What can hang from each mark:
j_754: j_203
j_560: j_79 j_577 j_761
j_778: j_79 j_754
j_79: j_203 j_535 j_560 j_778
j_761: j_560
j_203: j_79
j_577: j_535 j_560
j_535: j_79 j_761

Each row was made from one small tree. The marks that hang from a mark follow it in brackets, in the order of their numbers. Every link used is in the known rows. Write each row's tree.
Known rows:
j_577[j_535 j_560]: [ 0.29 -1.16  0.90  1.09 -1.60  0.32 -0.59  0.24  0.53  0.13 -0.36 -1.73
  0.03 -0.34  0.37 -0.03  1.11  1.05  1.88  0.59  1.56 -0.80]
j_778[j_79[j_535 j_560[j_577]] j_754[j_203]]: [ 0.85 -6.54  3.48  1.58 -2.00  0.24 -0.05  0.62  1.67  0.23  0.15 -1.96
  0.44  0.78  0.00  0.87  2.67  0.91  2.32  0.50 -1.40  0.66]
j_778[j_79]: [ 0.70 -1.09  2.62  1.14 -1.82  0.26 -0.51  0.32  0.99  0.43  0.13 -1.92
 -0.19 -0.25  0.06 -0.19  2.80  0.97  2.62  0.71 -0.84 -0.22]
j_778[j_754[j_203[j_79[j_535[j_761] j_560[j_577]]]]]: [ 1.25 -5.78  2.40  1.25 -1.91  0.29 -0.32  0.01  1.60  0.41 -0.48 -1.83
  0.52 -0.34  0.19  0.94  1.92  0.77  2.22  0.16 -0.33  0.89]
j_778[j_79[j_535[j_761] j_560[j_577]]]: [ 1.23 -4.04  2.39  1.05 -2.04  0.30 -0.15  0.35  1.35  0.38 -0.49 -1.82
  0.36  0.22 -0.14  0.18  1.98  0.85  2.37  0.44 -1.60  1.07]
j_577[j_535[j_79[j_203 j_778]] j_560]: [ 0.51 -2.81  0.20  0.24 -1.81  1.05 -0.57  1.17 -0.29  0.41 -0.46 -2.30
  0.08  0.30 -0.18  1.09  0.53  0.90  1.82  1.41  1.09 -1.51]
j_203[j_79[j_535 j_560 j_778]]: [ 1.43 -4.71  0.61  0.74 -2.18  1.29 -0.78 -0.44  1.04  0.63 -1.14 -1.92
  0.54 -1.52 -0.12 -0.37  1.46  0.83  1.92  0.82 -1.64  0.72]
j_754[j_203[j_79[j_535 j_560]]]: [ 0.97 -4.72  1.60  1.55 -1.88  1.12 -0.78 -0.46  1.49  0.26 -0.44 -1.78
  0.35 -1.73 -0.28 -0.11  2.01  0.87  1.77  0.62 -0.60 -0.16]
j_761[j_560[j_577]]: [ 1.07 -0.88  0.07  1.66 -1.62 -0.33 -0.98 -0.35  1.18  0.45  0.75 -1.65
 -0.18  0.05  0.59 -1.56  2.54  0.65  2.24  0.76  0.20  0.29]
j_754[j_203[j_79[j_535[j_761] j_560 j_778]]]: [ 1.37 -5.90  0.75  0.77 -1.87  1.31 -0.64 -0.09  0.94  0.29 -0.47 -1.90
  0.59 -2.15 -0.31  0.51  1.41  0.70  1.86  0.46 -1.01  0.12]
j_535[j_79[j_203 j_560[j_761] j_778[j_754]]]: [ 1.08 -4.92  1.32  0.74 -1.70  0.32 -0.17  0.50 -0.55  0.87 -0.24 -2.82
  0.18  1.24  0.19  1.35  0.91  1.12  2.92  1.33 -1.05 -0.97]
j_778[j_79[j_203]]: [ 0.63 -1.90  2.35  0.87 -1.94  0.53 -0.77  0.52  0.64  0.38 -0.15 -2.24
 -0.38 -0.20 -0.19 -0.02  2.94  1.03  2.37  1.18 -0.95 -0.79]
j_535[j_79[j_203]]: [ 0.88 -0.93  1.59  0.97 -1.63  0.63 -0.64  0.40  0.16  0.72  0.16 -2.58
 -0.43  0.02 -0.19  0.17  1.78  0.87  2.47  1.29  0.28 -1.51]
j_778[j_79[j_560] j_754]: [ 1.04 -3.34  4.13  1.22 -2.34  0.11 -0.07  0.29  1.00  0.68  0.04 -1.90
  0.18  0.90  0.18 -0.30  3.10  1.11  3.07  0.40 -1.47  0.31]
j_761[j_560[j_79[j_778]]]: [ 1.22 -1.85 -0.88  1.23 -1.75  0.50 -0.97  0.09  0.77  0.64  0.77 -1.84
  0.06 -0.30  0.64 -0.78  1.81  0.76  2.60  0.93 -0.07  0.10]
j_203[j_79[j_535 j_560[j_577] j_778]]: [ 1.38 -4.72 -0.08  0.81 -1.98  0.72 -0.98 -0.46  1.34  0.45 -1.19 -1.97
  0.53 -0.55  0.04  0.10  1.35  0.67  1.67  1.03 -1.52  1.41]
j_79[j_203 j_535 j_560[j_577]]: [ 1.08 -4.49  0.49  1.28 -1.76  0.48 -0.78 -0.28  0.85  0.24 -0.68 -2.43
  0.01 -0.05 -0.08 -0.25  1.53  0.87  1.65  1.21 -0.97  0.05]
j_203[j_79[j_535[j_761[j_560[j_577]]] j_778[j_754]]]: [ 1.73 -4.90  0.70  0.50 -2.36  0.53 -0.39  0.33  1.43  1.07 -0.41 -1.45
  0.54 -0.53  0.62 -0.40  2.09  0.63  2.53  0.30 -0.70  1.74]
j_560[j_79 j_577[j_535] j_761]: [ 0.06 -1.56 -1.25  1.71 -0.87 -0.11 -0.66  0.07  0.85 -0.07 -0.76 -2.24
  0.02  1.41  0.99  1.98  0.19  0.97  2.36  1.15  1.32  0.15]
j_577[j_535[j_79]]: [ 0.57 -0.96  1.43  1.23 -1.69  0.92 -0.07  0.45  0.55  0.49 -0.17 -2.20
 -0.07  0.17  0.01  0.44  1.21  0.74  2.57  0.72  1.15 -1.01]
j_761[j_560]: [ 1.11 -0.93  0.73  1.58 -1.81  0.21 -0.74 -0.32  0.89  0.65  0.81 -1.62
 -0.18 -0.91  0.40 -2.01  2.66  0.81  2.48  0.53  0.13 -0.38]

Which tree is each row?
[ 1.01 -0.59 -0.55  1.77 -1.56 -0.25 -1.11 -0.09  1.40  0.49  0.76 -1.74
 -0.14  0.83  0.84 -0.70  2.08  0.73  2.47  0.96  0.64  0.58] -> j_761[j_560[j_79 j_577]]
[ 1.02 -7.37  0.10  0.90 -1.56  0.13 -0.37  0.12  0.16  0.44 -0.99 -2.69
  0.40  0.87  0.49  1.27  0.66  1.09  2.12  1.27 -1.68  0.40] -> j_79[j_203 j_535 j_560[j_577 j_761] j_778[j_754]]
[ 0.09 -4.45 -0.48  0.58 -1.45  0.34 -0.51  1.11 -0.27  0.32 -0.93 -2.38
  0.27  1.40  0.95  2.45 -0.08  1.40  2.32  1.32  1.18 -0.75] -> j_577[j_535 j_560[j_79[j_203 j_778[j_754]] j_761]]
[ 1.43 -7.24  1.95  0.97 -1.76  0.80  0.14  0.40  0.54  0.38  0.22 -2.25
  0.58 -1.10  0.10  0.73  1.35  0.81  2.40  0.06 -0.92 -0.13] -> j_79[j_535[j_761] j_560 j_778[j_754[j_203]]]
[ 0.66 -1.37  0.25  1.11 -1.37  0.07 -0.35  0.10  0.80 -0.01 -0.48 -2.04
 -0.05  0.05  0.46  0.64  1.18  0.63  2.19  0.43  1.18  0.12] -> j_560[j_577[j_535[j_761]]]
[ 1.03 -3.25 -0.77  1.47 -1.85  0.60 -0.97  0.28  1.32  0.56  0.01 -2.02
 -0.07  0.31  0.42 -0.52  1.79  0.82  2.05  1.32  0.11  0.31] -> j_761[j_560[j_79[j_203 j_535] j_577]]
[ 0.64 -3.98  0.41  0.10 -1.89  0.61 -0.37  1.38 -0.07  0.42 -0.62 -2.25
  0.24  0.83  0.69  1.92  0.46  1.11  2.43  0.77  1.49 -0.50] -> j_577[j_535[j_761] j_560[j_79[j_203 j_778[j_754]]]]
[ 1.00 -2.61  0.42  1.32 -1.57 -0.11 -1.13 -0.46  0.55  0.12 -0.22 -2.46
 -0.21  0.54  0.06 -0.29  1.96  0.83  1.83  1.30 -0.54 -0.25] -> j_79[j_203 j_560[j_577]]
[ 1.31 -4.92 -0.16  1.07 -1.63  0.47 -0.66 -0.31  0.86  0.27 -0.50 -2.28
  0.41 -0.27  0.12 -0.02  1.00  0.69  1.76  0.94 -1.44  0.85] -> j_79[j_535 j_560[j_577] j_778]
[ 0.65 -3.97 -0.08  0.84 -1.26  0.12 -0.64  0.54 -0.13  0.60 -0.36 -2.83
 -0.03  0.93  0.94  1.97  0.77  1.23  2.86  1.35 -0.23 -0.54] -> j_560[j_79[j_203 j_778[j_754]] j_761]
[ 1.39 -4.54  1.41  0.65 -1.93  0.10 -0.49  0.53  0.10  0.74  0.00 -2.78
  0.11  1.89  0.07  0.97  1.60  0.72  2.50  1.39 -0.85 -0.15] -> j_535[j_79[j_203 j_560[j_577] j_778[j_754]]]
[ 1.25 -4.73  0.83  0.43 -2.21  0.37 -0.32  0.07  0.93  0.39 -1.28 -1.86
  0.61  0.66  0.46  1.08  1.42  0.64  2.39  0.42 -0.14  1.37] -> j_203[j_79[j_560[j_577[j_535[j_761]]] j_778[j_754]]]
[ 1.66 -3.71  0.08  0.52 -2.30  1.25 -0.59  0.05  1.11  0.98 -0.41 -1.36
  0.43 -2.21  0.12 -1.15  1.92  0.69  2.32  0.38 -0.81  0.73] -> j_203[j_79[j_535[j_761[j_560]] j_778]]
[ 1.17 -3.70  0.13  0.81 -2.14  0.80  0.05  0.86  0.67  0.71  0.20 -1.72
  0.38  0.40  0.93  0.21  1.48  0.77  3.13  0.21  0.88  0.39] -> j_577[j_535[j_761[j_560[j_79[j_778[j_754]]]]]]
[ 0.69 -1.17 -0.30  1.30 -1.25 -0.09 -1.29  0.09  0.80  0.18 -0.07 -2.60
 -0.43  0.96  0.54  0.92  1.51  0.85  2.12  1.52  0.54 -0.19] -> j_560[j_79[j_203] j_577]
[ 1.17 -6.05  0.60  1.08 -1.87  1.37 -0.88 -0.26  1.15  0.23 -0.51 -1.98
  0.55 -1.91 -0.31  0.27  1.65  0.75  1.63  0.84 -1.26  0.09] -> j_754[j_203[j_79[j_535 j_560 j_778]]]
[ 1.04 -4.81  0.66  0.72 -2.21  0.49 -0.56 -0.12  1.12  0.33 -1.28 -1.93
  0.56  0.91  0.47  0.81  1.67  0.68  2.15  0.79 -0.40  1.28] -> j_203[j_79[j_560[j_577[j_535]] j_778[j_754]]]
[ 1.73 -4.82  1.35  0.43 -2.56  1.04 -0.16  0.38  1.14  1.27 -0.36 -1.40
  0.56 -1.44  0.46 -0.84  2.24  0.78  2.78  0.05 -0.79  1.03] -> j_203[j_79[j_535[j_761[j_560]] j_778[j_754]]]
[ 1.06 -3.12  0.04  0.46 -1.54  0.60 -0.57  0.80  0.46  0.61 -0.26 -1.97
  0.41 -0.72  0.48  1.02  0.01  1.04  2.19  0.56  0.46  0.15] -> j_577[j_560[j_79[j_535[j_761] j_778]]]
[ 0.02 -3.38 -1.70  0.65 -1.21  0.55 -0.93  0.82 -0.30  0.03 -0.95 -2.34
  0.16  0.66  0.65  2.17 -0.36  1.29  1.88  1.62  1.19 -1.04] -> j_577[j_535 j_560[j_79[j_203 j_778] j_761]]
[ 0.73 -1.68 -0.44  1.62 -1.79  0.21 -0.63 -0.09  1.24  0.19  0.12 -1.55
 -0.02  0.23  0.54 -1.08  2.11  0.59  2.07  0.72  0.93  0.25] -> j_761[j_560[j_577[j_535]]]
[ 0.72 -3.79  1.54  0.76 -2.16  0.48 -0.38  0.59  0.75 -0.07 -0.90 -2.05
  0.09  1.02 -0.26  0.75  2.13  0.82  2.15  0.98 -0.58  0.11] -> j_778[j_79[j_203 j_560[j_577[j_535[j_761]]]]]
[ 0.74 -3.21 -1.64  0.49 -1.40  0.65 -0.80  0.74  0.32 -0.07 -0.75 -2.57
 -0.02  0.68  0.45  2.02  0.49  0.64  2.04  1.28  0.82  0.03] -> j_560[j_79[j_203 j_778] j_577[j_535[j_761]]]
[ 0.72 -3.60  1.40  1.42 -1.62  1.16 -0.80 -0.11  1.50  0.31 -0.34 -1.86
  0.11 -2.13 -0.08  0.20  2.02  0.82  1.80  0.64  0.06 -0.35] -> j_754[j_203[j_79[j_535]]]
[ 0.69 -6.50  2.46  1.15 -1.98  0.09 -0.08  0.57  0.83  0.52 -1.03 -2.30
  0.32  1.59  0.21  1.23  1.89  1.29  2.51  1.14 -2.02  0.56] -> j_778[j_79[j_203 j_535 j_560[j_577 j_761]] j_754]
[ 0.36 -3.54 -1.32  0.71 -1.16  0.51 -0.53  0.74 -0.22  0.17 -0.86 -2.75
  0.00  1.23  0.18  2.32  0.09  0.75  2.04  1.78  0.38 -0.84] -> j_560[j_577[j_535[j_79[j_203 j_778]]] j_761]
[ 0.13 -1.93 -0.63  1.57 -0.93 -0.22 -0.51 -0.17  0.61 -0.11 -0.76 -2.18
 -0.02  0.63  0.74  1.17  0.64  0.90  2.10  0.97  0.85 -0.14] -> j_560[j_577[j_535] j_761]
[ 0.56 -3.46  1.79  1.17 -1.77  0.23 -0.63  0.12  0.21  0.32 -0.52 -2.22
 -0.05  0.47 -0.11  0.42  2.17  1.31  2.48  1.31 -1.67 -0.74] -> j_778[j_79[j_203 j_560[j_761]]]
